Every row comes from one small tree of marks. Brackets hold a mark, then the marks that hang from it, in alphabetical order. Every link used is in the known rows. Which tree was each row made from?
Known rows:
(dogutar depeta): [-0.38 -1.42  3.76 -2.10  3.68 -1.53 -0.47 -2.85 -0.04  1.93  2.35  0.54
  1.65  1.16 -0.34  0.22 -2.08  0.51 -1.81 -0.63  1.35  1.16 -0.06  2.09
 -2.06 -0.08 -0.71 -0.85]
(dogutar tebu): [-0.41 -1.60  2.90  0.46  5.45 -1.76 -0.49 -3.01  0.08  1.91  2.84 -0.47
  0.88  2.38  1.03 -1.82  1.45  0.07 -2.37 -1.51  0.28  2.17  0.14  1.55
 -1.27 -2.92 -1.82 -1.09]
(gegu (dogutar depeta)): [ 1.51 -0.16  3.73 -2.12  3.30 -2.04 -0.12 -2.72 -1.57  1.32  0.20  0.05
  3.32  1.52 -0.61  1.46 -0.19 -0.24 -2.78 -0.69  3.20 -0.08 -0.07  0.12
 -0.32 -0.35  0.95 -0.49]
(dagadip depeta): [-3.12 -1.41  2.42 -1.73  2.75 -1.22 -1.11  0.16 -0.65 -0.43 -0.19 -1.35
  1.27  1.14  1.63 -1.54  0.37  0.59 -0.40  2.38 -1.03  0.02  0.75  1.92
 -2.13  1.14 -1.30  1.75]
(zinopo (bepofe (robi (dogutar depeta (tebu (dagadip gegu)))))): [ 1.93 -0.76 -1.63  0.60 -1.92  1.73 -0.04 -0.68  0.11  1.15  1.13  1.54
 -1.14  3.55  1.31 -1.59  1.12 -1.34  0.37 -0.63 -0.60  1.25  3.47  0.58
 -0.79 -4.66 -1.94 -2.36]
(gegu (dogutar depeta robi) ninar): [ 3.90  1.31  1.36 -2.53  0.26 -1.16  0.18 -3.39 -1.10 -0.79 -1.01  0.85
  2.83  3.19 -1.70  3.91 -2.47 -3.81 -2.97 -0.21  6.56  0.74 -3.06 -0.90
  0.83  1.70  2.83 -1.43]
(gegu (dogutar depeta (robi (dagadip tivitiz)) tebu) ninar): [ 6.57  1.89  0.02 -2.57 -1.28 -0.61  0.94 -2.80  1.96 -0.85  1.64  1.75
  1.10  0.27 -3.41  2.19 -3.43 -4.75 -3.19  2.49  3.84 -0.74 -5.02 -1.06
  2.02 -1.61  3.84 -2.61]
(dogutar (depeta (dagadip (gegu ninar) tivitiz)) robi tebu): [ 2.75  2.23  0.82 -3.32  1.35  0.58  0.01 -0.17  2.84  0.14  3.98  2.93
 -2.40  1.30 -2.59  0.92 -6.50 -0.42  0.14  1.32  2.51 -4.01 -3.26 -3.04
 -0.71 -2.87  2.31 -4.05]
(depeta (dagadip (gegu ninar) tebu (tivitiz (dogutar robi)))): [-0.75  2.22 -2.26  0.35 -2.36  1.16 -0.16  2.73 -2.12 -1.23 -2.48 -1.03
 -2.21  0.16  0.00  2.72 -3.00 -1.35  4.22  0.10 -0.16 -3.01 -1.49 -3.13
  1.63  1.93  1.10  0.44]
(ninar (gegu (dogutar depeta robi))): [ 1.92  0.58 -1.10 -1.78  0.81 -0.46 -0.07 -1.79  3.21  0.98  1.24  2.28
  4.14  3.11 -0.57  2.40 -1.85  0.37 -4.24 -0.72  4.71  0.18 -3.59 -3.00
  0.92  3.02  1.32 -0.89]
(bepofe (robi (dogutar tebu)) zinopo): [-2.40  0.98 -1.19  4.30  2.42  1.22  0.35 -2.63  2.75 -0.23  0.04  1.88
 -3.30 -0.14  0.23 -3.77  4.81  3.23 -0.50 -2.55 -1.92  2.81  1.92  2.78
 -1.48 -0.63 -2.42 -1.61]
(zinopo (bepofe (robi (dagadip tebu) (dogutar depeta)))): [ 0.37 -4.32 -1.94  0.26 -5.23  0.59  0.19  0.81  1.69  2.13 -0.19  0.46
 -0.45 -1.77  1.52 -0.12  0.71 -1.23  2.32 -0.37 -2.90  4.81  0.07  1.75
 -0.09  0.84 -0.12 -0.72]
(zinopo (bepofe (robi (dagadip tebu)))): [-1.08 -4.10 -1.05  2.65 -2.67  0.05 -0.98  0.55  1.00  1.60 -1.69 -1.24
 -0.38 -1.14  3.66  1.11  4.42 -3.02  2.07 -0.34 -2.36  5.23  1.08  1.99
  0.29  0.55 -2.08  2.89]
(bepofe (robi dagadip)): [-2.08 -2.39  0.50  4.06  1.49  0.84  0.03 -1.17  0.93  2.01 -1.03 -0.79
 -0.46 -3.63 -0.03 -0.06  4.07  1.36 -0.67 -1.82 -0.35  3.49  1.30  3.54
  0.88  2.03 -2.04  3.21]
(bepofe (robi (dagadip tebu)) zinopo): [-2.83  1.11 -0.94  5.72 -0.43  1.20 -0.69 -0.43  3.22 -1.63 -1.15  0.13
 -3.58 -4.47  1.80 -0.13  5.89  1.87  1.16 -1.97 -4.01  3.64  1.74  2.82
 -0.37  1.68 -2.32  4.17]
(bepofe (robi (dagadip depeta) dogutar) zinopo): [-4.16  0.95 -2.67  3.23 -1.65  1.54  0.62  1.04  2.47 -1.00 -2.21  0.63
 -3.40 -5.14 -0.14 -3.39  4.53  4.20  1.03  0.57 -3.60  1.98  1.16  3.39
 -0.37  3.49 -1.21  1.57]
(gegu (dogutar (tebu (dagadip depeta))) ninar): [ 4.71  4.48  1.34 -0.30  2.65 -0.18 -0.41 -1.88 -3.10 -2.85 -1.53 -2.19
  1.22  4.51  0.50 -0.25  1.83 -4.73 -3.55  1.97  2.68 -0.89  0.43  0.70
  2.22 -5.37  0.66  1.62]
(zinopo (bepofe (robi (dagadip depeta tebu)))): [-1.36 -3.83 -1.25  0.48 -3.98  0.54 -1.24  1.82  1.23  0.03 -1.63 -0.94
 -0.76 -1.02  4.11  0.31  2.98 -2.15  2.72  2.48 -3.64  3.42  1.15  1.91
 -0.54  0.34 -1.49  3.47]
(zinopo (bepofe (robi dagadip (dogutar depeta tebu)))): [ 1.32 -4.07 -1.53 -0.42 -2.33  0.26  0.84 -1.52  1.76  4.07  1.34  1.68
 -0.59 -0.81  0.37 -1.46  0.56 -0.63  0.16 -0.17 -0.60  4.16 -0.51  2.18
  0.22 -1.88 -0.45 -2.66]
(depeta (dagadip gegu tivitiz)): [-3.98  0.65  1.64  1.17  4.06 -0.66 -0.50  4.05 -0.29  1.32 -1.19 -2.27
 -0.87 -1.80 -0.49 -0.97  1.12  0.74  2.12  0.18 -1.14 -3.70  1.24 -1.30
 -0.36  0.72 -1.14  1.17]
(gegu (dogutar depeta tebu) ninar): [ 5.37  1.55  2.88 -2.54  3.24 -1.63  0.41 -4.11 -1.99 -1.11  1.14  0.34
  2.16  3.39 -1.58  0.97 -2.49 -3.71 -3.38  0.13  4.92 -0.51 -1.67  0.61
  0.81 -4.68  2.21 -1.39]
(robi dagadip): [-2.10 -1.90  1.67  1.94  2.37 -2.05  0.14 -0.25 -0.43  3.19 -0.14 -2.33
  1.36 -3.41  0.17 -0.32  3.05  0.07 -1.61 -1.62 -0.03  3.51 -0.74  2.33
  1.08  2.35 -1.25  2.10]
(tebu (dagadip depeta (gegu dogutar))): [ 0.29  3.89  1.04  0.34  1.37  0.27 -0.91  2.12 -3.25 -3.20 -1.82 -2.44
  1.38  2.42  1.44 -0.28  3.26 -0.49 -1.48  1.42 -0.03 -3.68  4.18 -1.41
  0.07 -2.17 -1.15  3.07]

Write each row's tree:
[-2.39 -4.52 -1.50  1.96 -1.11 -0.06 -0.15 -0.15 -0.43  2.93 -2.94 -0.74
  0.60  1.98  2.24 -1.19  4.23 -1.95  1.39 -0.95 -0.25  4.82  1.76  2.46
 -0.58  1.91 -2.50 -0.56]	(zinopo (bepofe (robi dogutar)))
[-0.27 -0.66  0.52 -0.07  1.93  1.88  0.89  0.00  1.40  1.71  2.40  2.51
 -2.59 -1.25 -2.07 -2.54 -2.10  5.93  0.92 -2.81 -0.46 -1.34  1.55 -0.35
 -0.88 -2.82  0.41 -3.01]	(bepofe (robi (dogutar (depeta (dagadip gegu)) tebu)))
[ 1.05  1.45  0.99 -2.62 -0.91  0.33 -0.62  1.42  0.70 -0.65  1.85  1.24
 -1.41  0.49 -0.44  3.26 -5.45  0.54  1.69 -1.84  1.84 -1.26 -2.24 -3.67
 -0.65  0.81  2.55 -1.18]	(dogutar (depeta (dagadip (gegu ninar) tebu)) robi)
[ 3.30  1.12  2.04  0.28  3.81 -2.01  0.13 -2.92 -2.95 -0.96 -1.33 -1.83
  2.41  3.28 -0.20  0.40  1.72 -4.54 -3.11 -0.77  4.11  0.76 -0.97  0.50
  1.65 -3.20  0.84  0.13]	(gegu (dogutar tebu) ninar)
[ 1.32  0.83  2.05 -3.35  4.87 -0.76  0.72 -5.21 -3.57  6.39  2.76  2.32
 -1.09  1.31 -0.08  0.84 -4.63  4.11 -1.33 -2.00  3.60 -0.07 -2.21  0.58
  1.37 -4.14  0.29 -3.13]	(tivitiz (dogutar (depeta dagadip) tebu))
[ 4.41  3.95 -0.25 -1.30  1.02  0.95  0.76 -5.32 -5.23  0.29  2.05  1.25
 -0.72  4.37 -0.74  1.26 -4.17 -1.11 -2.06 -1.04  3.65 -1.67  1.12  1.09
  1.62 -6.07 -0.84 -1.41]	(tivitiz (dogutar depeta (tebu (dagadip (gegu ninar)))))
[ 3.31  0.89  0.41 -1.83  3.58 -0.97  0.21 -2.60  2.38  0.75  3.25  1.94
  3.48  3.32 -0.45 -0.20 -1.89  0.57 -4.56 -0.37  3.13 -0.93 -2.26 -1.42
  0.66 -2.61  0.80 -0.80]	(ninar (gegu (dogutar depeta tebu)))
[-0.51  1.99  1.99  0.28  4.69 -0.90 -0.13  3.05 -0.65  0.54 -0.46 -1.45
 -0.33 -0.79 -0.88 -0.95  1.34  0.76  0.63  0.26  0.09 -5.14  0.61 -3.32
  0.72 -3.00  0.58 -0.24]	(depeta (dagadip (gegu (dogutar tebu)) tivitiz))
[ 0.26  1.69 -2.04 -2.58 -1.92  0.87  0.32  0.39 -3.26 -5.14 -0.36 -0.23
 -0.96  2.64 -0.79 -1.40 -4.69 -2.63  2.27  6.05 -0.90 -6.65  1.02  0.31
 -0.88 -2.54 -0.23  0.28]	(dagadip depeta (gegu ninar) (tivitiz (dogutar tebu)))
[ 0.90 -0.06 -0.43 -1.22 -3.81 -0.38 -0.57  2.31  2.67 -2.56 -0.85 -0.62
  1.31 -1.74  0.12  1.67  0.67 -1.36 -0.19  3.81 -2.26 -0.77 -2.65 -2.51
  0.56  2.97  2.43  0.81]	(gegu (dogutar (robi (dagadip depeta tebu tivitiz))))
[ 1.40  1.18  0.31 -2.32  1.06  0.05  1.44  1.94  0.43  0.30  2.29  0.51
 -1.64 -0.37 -3.70 -3.09 -5.04  0.33  1.24  0.46 -0.48 -3.57 -1.43 -0.81
 -0.26 -2.89  2.22 -4.47]	(robi (dogutar (depeta (dagadip (gegu ninar) tivitiz)) tebu))
[-1.06 -2.55  0.65  0.69  0.49  1.40  0.55 -1.92  1.46  1.35  0.51  1.56
 -0.18 -0.21 -1.80 -1.60 -0.64  3.16 -0.16 -1.70 -0.41  2.19  1.58  2.92
 -1.50  1.51 -0.59 -1.81]	(bepofe (robi (dogutar depeta)))
[-1.07 -1.18 -1.88  0.56 -0.76 -1.00  0.81 -3.78 -2.70  5.12 -0.83  0.46
  1.03 -0.97  0.48  2.83  0.06  1.51 -1.51 -2.37  3.34  3.92 -3.04  0.30
  2.56  4.65 -0.64 -0.86]	(tivitiz (dogutar (robi dagadip)))
[-0.79 -1.05 -2.32 -1.60 -4.04  0.07 -0.01 -1.57 -1.52  1.16 -0.15  0.52
 -0.06 -0.89  1.71  2.62 -2.03  2.13  0.74  0.47 -0.58  2.20 -3.01 -0.58
  1.28  3.80  0.53  0.21]	(tivitiz (dogutar (robi (dagadip depeta tebu))))
[-1.78 -2.51 -1.11 -0.47 -1.01  0.66  0.15  2.08 -0.53  3.39 -1.57  0.75
 -1.07  0.14  1.01 -0.64  0.23  0.91  3.04 -1.49  0.52  0.65  1.80 -0.31
 -0.47  0.01 -0.67 -1.73]	(zinopo (bepofe (robi (dogutar (depeta (dagadip gegu))))))
[-2.45 -4.11 -3.10  2.85 -3.86  0.01  0.65  2.51 -0.52  2.08 -2.57 -1.16
  0.12 -2.15  1.18 -1.32  4.27 -1.17  2.32 -1.36 -1.15  3.07  2.13  0.97
  0.58  2.24 -1.81  0.37]	(zinopo (bepofe (robi (dagadip gegu) dogutar)))
[-2.44  1.05 -0.50  2.34  0.79  1.46  0.38 -2.46  2.48 -0.17 -0.26  2.60
 -2.64 -0.96 -0.90 -2.07  1.96  3.70  0.06 -1.75 -1.07  2.01  1.94  3.29
 -2.15  1.79 -1.44 -1.42]	(bepofe (robi (dogutar depeta)) zinopo)
[-1.57 -1.40  1.00  0.42  2.31  1.64  0.49 -0.45  1.08  3.62 -0.23  1.26
 -1.52 -1.85 -1.62 -1.24 -0.90  4.85  0.66 -2.59  0.28  1.45  0.50  1.82
 -0.12  1.03  0.14 -1.57]	(bepofe (robi (dogutar (depeta dagadip))))
[ 1.54  0.85 -2.05 -0.33 -5.85  0.61  0.96  1.40 -1.85 -3.21  0.17 -0.79
 -0.78 -2.85 -1.93  1.75 -4.73 -2.92  3.22  2.10 -2.52 -2.94 -0.63  0.36
  0.98  0.25  1.29  1.53]	(robi (dagadip (gegu ninar) tebu (tivitiz (dogutar depeta))))
[-1.34  0.43  0.26 -2.40 -0.81 -0.77 -0.79  2.01 -1.11 -3.52 -1.15 -0.05
  2.31  1.81  0.63  1.00  0.22  1.06 -0.28  1.78  1.30 -3.94  1.02 -4.03
 -1.51  2.31  1.00  0.49]	(dagadip depeta (gegu (dogutar robi)))
[-3.15  0.58  1.55  1.29  1.57  0.09 -1.05  5.57  0.78 -1.01 -0.32 -2.39
 -1.75 -1.89  0.61 -0.60  0.29  0.56  3.79  0.09 -4.37 -3.53  1.40 -2.33
 -0.95 -0.03 -0.38  1.80]	(depeta (dagadip gegu tebu tivitiz))
[ 0.62  0.09  1.65 -0.43  0.08 -1.90  0.87  0.90 -1.67  0.23  0.54 -0.73
  2.29 -3.62 -1.69  0.97  0.25  0.82 -1.25 -1.25  1.46 -1.67  0.36 -1.22
  0.89  0.47  1.17  1.16]	(robi (dagadip (gegu (dogutar depeta))))
[ 0.13 -0.16 -2.20  1.77 -5.01  0.20 -0.21  3.30  2.45 -4.02  0.06 -1.24
 -0.43 -2.13 -0.93  1.68 -0.76 -4.03  1.98  1.14 -2.34 -0.24 -1.75 -1.86
  0.04  3.71  1.00  1.12]	(dogutar (robi (dagadip (gegu ninar) tebu tivitiz)))
[-1.42  2.78  1.00  0.58  1.46  0.66 -1.26  2.08 -2.06 -2.55 -0.44 -2.24
  0.11  2.15  1.79 -1.35  2.07  0.03 -0.64  1.36 -1.46 -2.57  4.49  0.26
 -1.21 -1.62 -2.57  3.12]	(tebu (dagadip depeta gegu))
[ 0.23  0.26 -1.82  0.89  1.69 -0.70 -0.29 -0.68  2.42  0.84 -0.91  0.42
  4.39  3.04  0.65  1.80  1.66 -0.38 -3.90 -1.48  4.02  1.40 -3.01 -2.95
  1.67  4.43  0.11  0.64]	(ninar (gegu (dogutar robi)))
[ 1.03  1.00  0.78  1.36 -1.41 -1.06 -0.56  2.51 -3.37 -6.09 -2.43 -3.25
  2.09  1.62  0.70  1.71  1.19 -4.00  1.50 -1.32 -0.15 -1.86  2.00 -2.18
  0.10 -0.30  1.13  2.97]	(dagadip (gegu dogutar ninar) tebu)
[ 0.93  4.26 -0.80 -0.05 -1.55  1.44 -1.20  2.88  0.30 -4.40 -1.52 -0.93
  0.67  2.64  0.10  0.36  1.59 -2.19 -0.87  4.53 -1.04 -5.21  2.47 -2.76
 -0.39 -0.29 -0.41  1.35]	(tebu (dagadip depeta (gegu (dogutar robi)) tivitiz))
[-1.87 -0.30 -2.18 -0.88 -5.57  0.73  0.20  3.98 -1.15 -3.85 -0.22 -1.36
 -1.01 -3.63  0.33 -0.33 -2.38  0.50  4.01  4.40 -6.06 -4.18  0.74 -0.54
 -0.26  1.21  0.10  2.71]	(robi (dagadip depeta gegu tebu (tivitiz dogutar)))
[-1.09 -1.03  1.90 -1.87  0.87 -0.59  0.39  1.69  0.08  2.91  1.42 -0.19
 -0.47 -1.46 -0.77 -1.41 -2.90  3.56  1.35 -2.65 -1.96  1.54 -1.65 -0.35
 -0.62  0.57  1.82 -2.86]	(robi (dogutar (depeta (dagadip tebu))))
[-2.86  1.73 -3.23  2.76 -2.09  1.87  0.91  1.73  2.62 -3.09  0.42  1.84
 -4.53 -4.76 -0.58 -4.55  3.11  5.13  1.45  0.37 -4.43 -1.21  2.27  0.97
 -1.20 -0.54 -0.98  0.24]	(bepofe (robi (dagadip depeta gegu) (dogutar tebu)) zinopo)
[-1.19 -1.69 -0.32 -1.09 -3.27 -0.33 -0.95  1.37  2.85 -1.05  1.28 -0.24
 -0.02 -1.98  1.64  1.13 -0.59  0.94  0.27  1.19 -2.75  2.52 -2.83 -1.10
 -0.70  3.83  0.97  0.98]	(dogutar (robi (dagadip depeta tebu)))
